Each row was made from one path, in order. Every step used is in the known rows, and no mark comes twice. Write each row's path.
In the rows, 128 means zero.
Known rows
F-K: [145 120 131 134 144 130 133 131 151 122 142 112 120 128 109 115 109 128
 119 155 140 152 118]
B-Z-D: [129 116 130 117 114 130 107 105 148 133 243 128 118  59 132 119 136 129
  81 106 151 146 114]
F-B-X-C-D: [149 117 100 113  97 119 116 108 200 123 124  93 126 117 141 108 156 184
  82 133 152 171 123]
C-D-Z-B-X: [155 111 132 181 125 133 106 101 217 107 183 118 124  86 134 119 128 162
 112 141 216 155 107]
A-C-D-F-K: [171 128  92 154  92 106 146 129 107 132 225 120 116 138 105 113 132 133
  83 146 133 146 102]
C-D-F-K: [166 132  94 167 101 105 131 136 125 129 186 129 121 125  96  96 104 126
 110 141 162 146 101]
B-X-C-D: [153 118 115 126  85 126 106 101 167 125 173 101 125 122 142 103 131 182
  58 116 185 160 118]
F-D-Z-B: [156 117 124 176 136 123 109 101 206 121 154 132 125 104 121 114 125 140
 132 154 183 153  99]
D-F: [150 122  97 135 110 129 116 125  95 127 151 135 125 120 113 106 124 121
 133 109 137 134 105]
A-Y-B-Z-D-F: [133 115  94 142 117 115 109 124 146 116 236 118 122  73 139 108 163 126
  96  78 152 158 104]
A-C: [149 109 123 113 108 139 134 110 119 128 181 108 118 130 133 142 155 133
  89 125  94 148 115]
A-C-D-Z: [159 117 112 162  92 121 125 101 131 135 203 120 118 118 133 147 157 124
  76 135 141 144  98]
Y-B-X-C-D: [152 108 108 132 102 124  99 106 202 118 159  91 133 139 151 101 146 186
  46 104 202 172 115]
C-D: [161 119 117 148  80 123 116 112 152 136 179 114 122 110 125 122 125 131
  89 116 124 157 107]
D-Z-B: [144 112 128 163 155 138 109 104 182 108 132 127 125  92 131 136 137 120
 160 138 154 146 104]
Z-B-X: [146 102 144 132 141 151 115 111 207 101 165 106 125  98 134 113 127 171
 126 130 169 160 123]
X-C-D-Z-B: [158 122 105 169 118 116 100  88 196 115 142 120 128 101 146 131 147 138
 123 129 163 157  99]
A-Y-K: [143 122 139 130 108 140 127 123 141 126 131 101 130 115 141 100 140 117
 128 105 100 157 127]
X-C-D: [157 124 104 130  78 116 108 100 152 135 153 109 125 124 139 119 138 144
  80 111 128 159 109]
C-D-F-B: [162 126  74 145  84 108 124 129 142 131 137 124 125 109 112 111 146 127
 131 122 109 154 102]
A-C-D-Z-B-X: [160 106 131 169 116 133 123  96 200 110 224 109 119 102 142 136 157 167
  86 147 187 156 107]
Y-B-Z-D: [128 105 123 123 131 128  99 111 178 125 232 117 126  75 142 118 150 133
  68  93 167 160 111]
B-X-C: [138 113 124 103 121 141 108 104 152 118 138 104 126 130 141 104 132 178
  84 120 183 152 125]
A-C-D-F-B-Z: [165 124  58 138  91 109 133 120 132 133 214 112 117  85 129 136 175 129
 105 130 132 168 106]
X-C: [142 119 110 107 115 131 109 104 134 127 117 111 126 128 139 120 139 140
 106 114 127 150 116]

Which path is each row?
[139 119  82 101 126 125 116 120 141 115  97 114 130 127 129  93 152 174
 127 126 168 149 120] -> D-F-B-X-C
[161 117 119 186 118 122 108 101 201 116 164 125 124  87 131 134 136 125
 131 135 158 155  97] -> C-D-Z-B
[137 111 126 141 160 141 100  92 199  99 126 115 128 106 148 115 142 171
 128 138 218 150 116] -> D-Z-B-X-C
[164 132  76 140  72 106 108 108 109 136 162 127 127 127 127 102 133 139
  96 101 146 145  99] -> X-C-D-F
[157 133  48 134  98 101 110 113 145 130 151 115 125  85 135 113 158 136
 120 119 165 169 107] -> X-C-D-F-B-Z
[135 128 107 136 134 112 121 128 117 126 252 142 118  74 104  92 113 123
 104 131 188 135 107] -> B-Z-D-F-K
[160 131  60 128  82 100 117 116 139 132 112 118 129 121 127 107 157 141
 120 116 114 157 103] -> X-C-D-F-B
[149 124 117 165 119 121 109 108 157 139 149 136 122 121 115 110 118 133
 101 149 194 141  99] -> F-D-Z
[127 118  96  87 108 116 114 112 141 121 159 128 128 107 128  81 161 179
  91 109 147 135 116] -> Z-D-F-B-X-C
[159 113 121 138 103 128 107  94 220 109 174  98 127 105 148 107 137 189
  90 122 175 172 118] -> Z-B-X-C-D
[166 115 114 136  72 124 132 106 134 137 216 105 118 124 133 141 154 137
  64 122  97 157 108] -> A-C-D
[133 120  98 108 101 114 123 125 127 130 165 141 125  95 111 101 156 128
 122 108  87 132 105] -> Z-D-F-B
[140 108 104 146 142 134 114 122 188 109 164  87 121  89 151 138 159 127
 113 105 154 185 117] -> A-Y-B-Z
[139 106 140 158 161 148 108 105 204  98 150 120 125  92 134 120 130 158
 138 143 210 147 114] -> D-Z-B-X
[144 123  70 128 135 123 117 129 134 122 142 124 123  78 120 119 148 118
 156 129 157 159 112] -> D-F-B-Z
[166 121  72 133  75 109 140 122 124 134 176 116 122 123 121 128 175 133
 104 128  81 155 103] -> A-C-D-F-B
[159 126  86 136  79 116 105 108 126 126 179 120 127 127 129  85 127 177
  76 106 204 146 108] -> B-X-C-D-F
[150 127 102 144 135 121 131 140 109 121 150 131 123 130  96  98 105 122
 137 144 158 137 108] -> D-F-K
[150 112 136 172 143 133 106 102 226 113 173 125 124 103 124  99 118 177
 111 160 242 154 108] -> F-D-Z-B-X
[147 121 112 153 105 122 100  94 164 124 156 115 125 118 141 111 135 170
  70 130 231 146 108] -> B-X-C-D-Z
[136 123 101 128 106 120 105 114 106 133 252 147 120  63 120 100 132 121
  99  96 168 132 103] -> B-Z-D-F
